Every row comes from one small tree of marks. The marks that hang from a mark follow it in brackets, in the order of their numbers. Every link used is in the known rows. Which tree was each row made from?
Known rows:
q160(q87(q680) q540 q833(q332(q489 q695))): [ 23.9   6.3  20.6 -27.5 -18.1   6.3 -31.3  25.3  22.1 -57.1  11.9  18.9
 -27.7 -48.4   4.6 -40.0  20.2  18.2 -49.7  -7.2 -22.2 -16.4  11.6  12.0]
q833(q160(q87(q680) q540) q332(q695)): [ 14.3 -12.2   5.6  -6.5 -26.0 -13.0 -44.0   2.7 -28.9 -35.7  14.0   5.0
  -1.1 -11.1  15.2 -43.3  -5.8   7.1 -26.5  -2.9 -11.4 -17.2  -4.7  11.2]
q228(q695(q332(q489 q833(q160(q87))))): [ 41.7  17.9   9.1  -0.5 -11.5 -23.9 -24.5  31.4  -9.4 -11.7   1.4  28.7
 -24.0 -38.4 -19.9  -8.5   3.7  25.7 -56.0  14.1 -20.7  25.3  26.0   1.1]
q87(q160(q540 q833(q332(q489))) q680): [ 11.0   3.0  20.1  -5.6 -35.5   6.4 -32.2  37.4  24.1 -53.1  -3.0  11.4
 -23.2 -57.2  33.0 -48.0  -0.4   0.4 -46.3   7.2  -9.4 -17.3  10.8  13.7]
q332(q489 q695(q228) q833(q160(q87(q680)))): [ 33.3   0.0  26.5  -6.2 -23.6   1.2 -10.8  27.8  -3.3 -34.8  13.7  21.8
 -16.1 -36.7 -11.7 -12.8 -15.0  16.0 -27.4  24.1 -33.6  25.6   5.6  35.0]
q373(q680): [  4.2   0.1  -0.3   1.9 -17.9  -0.6   5.7   2.4   5.0 -22.6   5.0  -1.7
   6.7   2.4   5.4 -23.3  -7.5  -0.1  -6.3  -5.3   1.4  -6.9  28.4   1.9]
q87(q160 q680(q373)): [  5.7  -6.0   7.2   8.4 -31.2  16.8 -12.6  30.7 -18.4 -36.0  -8.4 -12.2
 -16.4   8.1  12.4  -3.9 -19.6   5.5 -11.2  19.2   1.9  -2.1   4.1  10.3]
q160(q87(q680(q373)) q540 q833): [ 12.0  18.9 -11.8 -32.2 -10.9  23.8 -12.6  22.0  -7.5 -59.0  -1.5 -20.1
 -38.4 -12.9  12.6  -1.4  12.4   6.9  -3.7  10.9  -7.5   4.6   7.0  -6.2]
q160(q87(q680) q540): [ -0.9  -0.9  -8.7 -11.8 -14.6   7.8 -20.2   2.2  -0.1 -56.6   1.2  -1.7
 -18.6 -27.5   0.5 -14.8  -7.5  -8.7  -2.1  -4.4  -1.9  -1.3 -15.9 -10.1]
q373(q680(q87(q160(q540 q833)))): [ 21.7   3.7  -8.8 -10.0 -37.8  32.6 -25.4  38.6  20.3 -59.8  -1.5   1.6
  -4.1 -13.8  14.4 -16.2   7.0   3.1  -8.6  11.1   4.1  -3.2  56.0  10.2]
q373(q680(q87)): [ 12.1   2.7 -18.9   8.9 -20.9  16.6   1.5  12.4   1.8 -41.0   1.2  12.5
   7.2  -4.9 -20.6  -9.1   5.0  10.8  -5.1  -6.0   3.8  -4.1  25.2   0.0]
q833(q332(q489)): [  3.9   8.1   1.7  11.1 -15.4 -14.0  -9.8  11.3  -1.2  -2.8   3.0  21.4
  -9.6 -40.5  -3.0 -31.5   7.7   4.7 -33.8  -6.8 -12.2  -9.8  -6.5   1.3]
q695(q332(q489 q833(q160))): [ 18.3   0.2  -4.7   1.9  -3.8 -46.2  -5.8  32.9 -12.9   9.0   5.7  22.0
 -12.1 -33.5   5.7 -29.8 -11.7  13.1 -40.8  22.7 -15.1  15.3   7.3  19.1]
q680(q87(q160)): [ 16.1  -4.2  -8.1  13.9 -26.1  29.0 -23.4  30.1   1.1 -19.6  -8.6  17.2
   1.7 -10.1 -18.3   7.6   1.4   6.5  -3.1  10.7   2.4   8.7   6.2   3.4]
q98(q332(q489 q695 q833)): [ 30.4  -1.5  16.1 -14.6   8.8 -44.6  -2.8  29.9   8.8 -14.7  18.1  21.5
 -10.0 -19.9   0.6 -25.0  12.8  32.3 -45.1  -9.3 -21.3  -4.0  25.4  29.7]
q489(q332(q695(q228) q833(q160(q87 q540)))): [ 24.7  -4.6 -10.5  -6.2 -40.5 -22.8 -28.9  27.6 -15.3  -8.5  27.3   5.4
  -9.1 -12.9  16.9  -4.2   0.7  10.5   9.1  54.6 -22.7  19.3  42.3  24.4]
q87(q160(q833(q332(q489))) q680(q373)): [ 22.9  12.2  20.3   3.2 -37.0  18.9 -17.0  49.3   4.8 -34.5  -9.1   5.3
 -30.0 -33.3  12.3 -32.9   6.4  20.8 -48.7  15.4 -14.4  -6.7  13.2  14.9]
q228(q695): [ 10.0  14.0  16.3   0.0  -2.0   8.8  -9.6  -9.9   1.8 -10.2  -6.7  -0.9
  -4.8   8.3  -3.2  16.0   7.3  11.2 -15.8  -6.3   1.5  -7.2  21.5   0.0]
q680(q87 q373): [  6.6  12.1 -31.5   2.1  -8.9  18.0   0.3  18.2 -30.3 -20.1  -2.4  -1.1
 -16.1   6.7 -19.4  22.0  14.2  17.5   5.5   6.8  -0.2   9.9   1.3  -0.1]
q87(q680(q373)): [ -2.2   4.8  -7.1  -1.4  -9.7   4.8   6.6  10.0 -22.1 -32.0  -4.3 -14.4
 -17.8   7.9   5.3  -2.7  -8.1  10.3  -6.2   7.9   0.2  -6.3  -9.5   5.6]
q98(q332(q489)): [ 19.0   5.0  -1.4   6.5  -1.7 -11.4   1.6  14.3  -3.9 -11.7  12.4  20.9
 -14.4 -47.3   0.4 -31.6  -7.5   5.4 -25.5 -13.9 -15.3  -5.6  -5.5   2.3]
q373(q680(q87(q160(q540)))): [ 11.3  -6.1 -22.0   4.4 -46.5  17.8 -29.7  28.2  -3.1 -61.1  -0.5   3.2
  -0.4 -15.5   9.5 -21.3  -9.0  -7.3  -5.8   5.8   6.1  -4.4  38.9   8.5]
q540(q160): [-22.0  -4.0  -4.8  -2.0  -4.0  -0.8  -3.0  15.8 -20.7   6.7   6.3  -0.8
   0.1  15.3   4.9 -11.0 -11.0  -6.3  -1.8   2.2  -3.3   5.8   0.3  10.1]
q332(q489 q695 q833(q160(q540))): [  6.2  -1.4  14.5 -25.8 -10.6 -48.9 -17.6  29.5 -24.6 -27.3  10.2   5.6
 -18.0 -18.2  34.2 -27.8  -0.8   5.8 -27.7  16.7 -19.2   9.2  22.7  40.8]
q489(q332(q695(q228) q833(q160))): [ 24.5  -9.8   8.2   8.8 -32.9 -26.3  -3.9  26.2  -9.2  22.3  23.3   5.2
   7.3  13.9  12.6  -1.5  -1.2  22.3   3.1  55.9 -17.4   7.3  42.2  37.2]
q87(q680): [ -0.3  -4.9   8.0   2.1  -4.8   3.4   2.6  -1.1   5.5 -28.8  -4.7   0.3
  -1.9  -5.1  -2.6 -10.3 -10.5   5.2  -7.7  -1.9   3.4 -10.7 -14.8   2.1]

Write each row's tree:
[ 23.3  19.9   0.7 -17.7  -9.3  33.7   0.2  24.7   1.9 -36.7  -4.2  -8.5
 -27.6  -2.7 -10.0   6.2  14.9  19.9  -8.6   9.5  -7.8  12.9   3.1  -8.1]
q160(q87(q680(q373)) q833)
[ 21.7  11.5  16.7  -9.0 -19.5  34.2 -21.6  33.4   5.6   3.5  27.7  25.9
 -15.7 -32.0 -13.0 -18.8  11.6  13.1 -34.4  11.5 -39.9  16.0  30.9  25.6]
q540(q160(q87 q833(q332(q489 q695(q228)))))
[ 15.9  -0.4 -15.2   5.8  -0.1 -19.4   1.8  22.3  18.2   2.5  15.0  20.8
 -17.5 -49.4  -5.8  -3.5  -8.9  10.2 -33.1  27.5 -23.1  17.9  18.2  18.4]
q695(q228 q332(q489 q833))
[ 15.4  -4.2  18.4  -1.0 -12.4  18.9  -2.0   8.3   3.0  -9.2  19.2  16.1
 -14.2 -31.4  -2.2   1.2 -14.7   1.1 -14.6  14.3 -25.8   3.1  21.0  32.5]
q332(q489 q695(q228))
[ 28.1 -12.1   3.8   3.9   5.9   6.7  -9.4  -6.8   1.6   7.2  31.1   6.5
   8.1  -4.7   5.4  -1.3  -9.0  13.2  -7.5  -0.9 -18.3 -11.8  24.0  24.9]
q98(q332(q695(q228)))
[ 21.5  -1.1 -12.3  10.7  -5.8 -23.8  -4.2  21.9  -9.1  13.0  16.6  19.5
 -11.4 -47.2   6.6 -15.5 -24.0   6.6 -27.0  37.4 -25.5  24.8  14.8  27.9]
q695(q228 q332(q489 q833(q160)))
[  1.6   6.7  12.4 -16.7  -9.2  33.6  -6.5  29.8   9.1 -26.0   2.9   3.3
 -10.7   1.9 -13.1 -10.4  -2.5   9.8 -11.5   2.3  -8.6  18.5  -1.5  -1.1]
q540(q160(q87(q680) q833))
[ 20.8   9.2   1.2 -31.2 -14.0   8.6 -31.1  23.3  -7.0 -47.7  11.0  -9.8
 -25.5   0.0  14.4 -17.5  28.5  29.9 -31.5   2.6 -17.4 -14.5  23.7   8.6]
q160(q87(q680(q373)) q540 q833(q332(q695)))
[ 13.2  -3.3  18.4   1.6 -13.4 -16.8 -13.5  13.2  -1.0  -2.4  11.7  24.0
  -7.3 -24.8  -1.1 -30.6  12.9  16.4 -44.8  -7.3 -18.1 -20.0  11.5  20.2]
q833(q332(q489 q695))
[ 41.8  14.2  20.6  -7.8 -15.1  33.4 -19.3  17.3  26.1  -2.5  21.5  28.2
 -15.6 -47.9 -16.1  -8.9  24.6  19.2 -33.8   7.5 -35.8   9.8  28.6  15.2]
q160(q87 q833(q332(q489 q695(q228))))
[  4.7  -6.7 -19.8   1.5 -28.6  17.0 -36.8  27.8  -7.1 -43.3  -4.7   5.9
  -6.7 -19.0   5.1   1.4  -2.9  -7.9   0.8  11.3   3.8   3.4  11.1   5.7]
q680(q87(q160(q540)))
[ 52.0   5.8  10.6  -3.0  -8.8 -15.2 -15.2  27.2 -14.1  -4.7  30.0  25.3
 -10.4 -42.2  -6.7 -18.5  -8.5  21.7 -27.6  12.0 -39.8  26.1  22.3  29.6]
q98(q332(q489 q695(q228) q833(q160(q87))))
[  6.8  -5.0  18.2 -16.5 -22.2  19.3 -27.4  26.0  24.4 -48.7  -6.7 -10.1
 -12.0 -14.8  32.9 -17.9  -7.9  -4.5 -13.2  15.4   3.9  -9.9  16.6  11.7]
q87(q160(q540 q833) q680)
[ 13.6  -5.8   9.4 -11.5   6.5 -11.2  -0.9   6.8  17.8   2.8  15.8  -1.4
   7.5  13.1   3.5  19.1   5.2  18.2  -6.3  17.4 -18.4  10.8  35.2  34.7]
q332(q695(q228) q833)
[ 17.0   3.8 -20.5   9.8 -31.2  29.5 -17.8  39.9 -26.9 -24.3  -9.3   2.3
 -12.5   4.0 -11.3  16.6   4.0  12.4  -0.4  20.6   0.8  12.3  14.0   5.3]
q680(q87(q160) q373)
[ 30.0  14.1   6.6 -19.1 -16.7  23.9 -32.6  14.2  19.7 -23.3  25.7  16.9
 -25.1 -56.4   4.8 -15.9  20.7   6.5 -29.2   8.9 -36.5   4.3  32.0  18.0]
q160(q87 q540 q833(q332(q489 q695(q228))))
[ 10.9  -4.3   1.7   4.2 -25.2 -10.7 -33.1   0.7 -33.7  -9.4  26.7  13.1
 -12.8 -43.7  34.1 -37.2 -17.0  -7.7 -23.4  19.4 -28.5 -10.3  15.6  39.9]
q833(q160(q540) q332(q489 q695(q228)))
[ 17.7  -8.7   4.1   2.6 -24.0 -22.2  -0.5  25.8  20.5  12.0  21.8   8.2
   3.0   8.9   2.0  13.3  12.9  26.5  -0.8  44.2 -13.9   1.2  48.2  28.4]
q489(q332(q695(q228) q833))
[-10.4  -2.9   1.2  -1.5 -17.6  19.2 -12.4  21.3 -13.5 -29.9   4.3   6.0
  -8.4  -1.2 -18.6 -15.7 -17.1  -0.9  -8.9  -2.6  -7.5  14.6 -18.9  -1.9]
q540(q160(q87(q680)))
[ 21.0  12.9  -6.1  -1.1 -34.6  18.6 -39.9  46.5  14.5 -41.6  -3.2  24.5
 -22.4 -58.7   7.5 -25.9  22.8   6.8 -36.4   9.3 -11.9  -3.7  20.5   8.5]
q680(q87(q160(q540 q833(q332(q489)))))
[ -1.3   8.1 -23.2 -17.1 -19.2   8.3 -15.3  11.6 -28.9 -61.8   1.4 -16.0
 -34.4 -14.8   6.8  -7.1  -5.8  -1.3  -0.2   5.0  -4.9   5.0  -8.9  -6.2]
q160(q87(q680(q373)) q540)
[  2.7  16.6  -0.8 -21.5 -13.3  34.1  -3.6  38.3 -19.9 -31.9   3.0 -10.2
 -27.3  14.4  -8.1  -2.4   0.5  14.6  -8.7  12.4 -10.6  22.6   4.9   0.6]
q540(q160(q87(q680(q373)) q833))
[ 18.3  14.3 -27.2  -7.4 -28.0  21.7 -40.0  43.8 -14.0 -30.3  -2.4  -6.9
 -18.9  -9.2  17.7  -3.7  27.2  17.7 -18.7  17.8  -0.8  -3.7  32.2   8.0]
q680(q87(q160(q540 q833(q332))) q373)
[ 26.6  -2.0   1.0 -10.7  -3.6 -39.9 -20.2  19.6 -22.4 -20.6  33.4   9.1
 -15.7 -41.0  36.6 -30.1 -17.2   6.4 -24.3  15.9 -31.1   6.6  29.6  48.7]
q98(q332(q489 q695(q228) q833(q160(q540))))
[  5.1  -0.7 -11.8   3.6 -25.4  -8.6 -37.4  -0.2 -29.8 -36.0   4.2   1.3
  -7.3 -28.5  14.3 -44.7  -9.3  -4.9 -15.4  -2.2  -7.3  -9.0 -23.0  -7.7]
q833(q160(q87(q680) q540) q332)
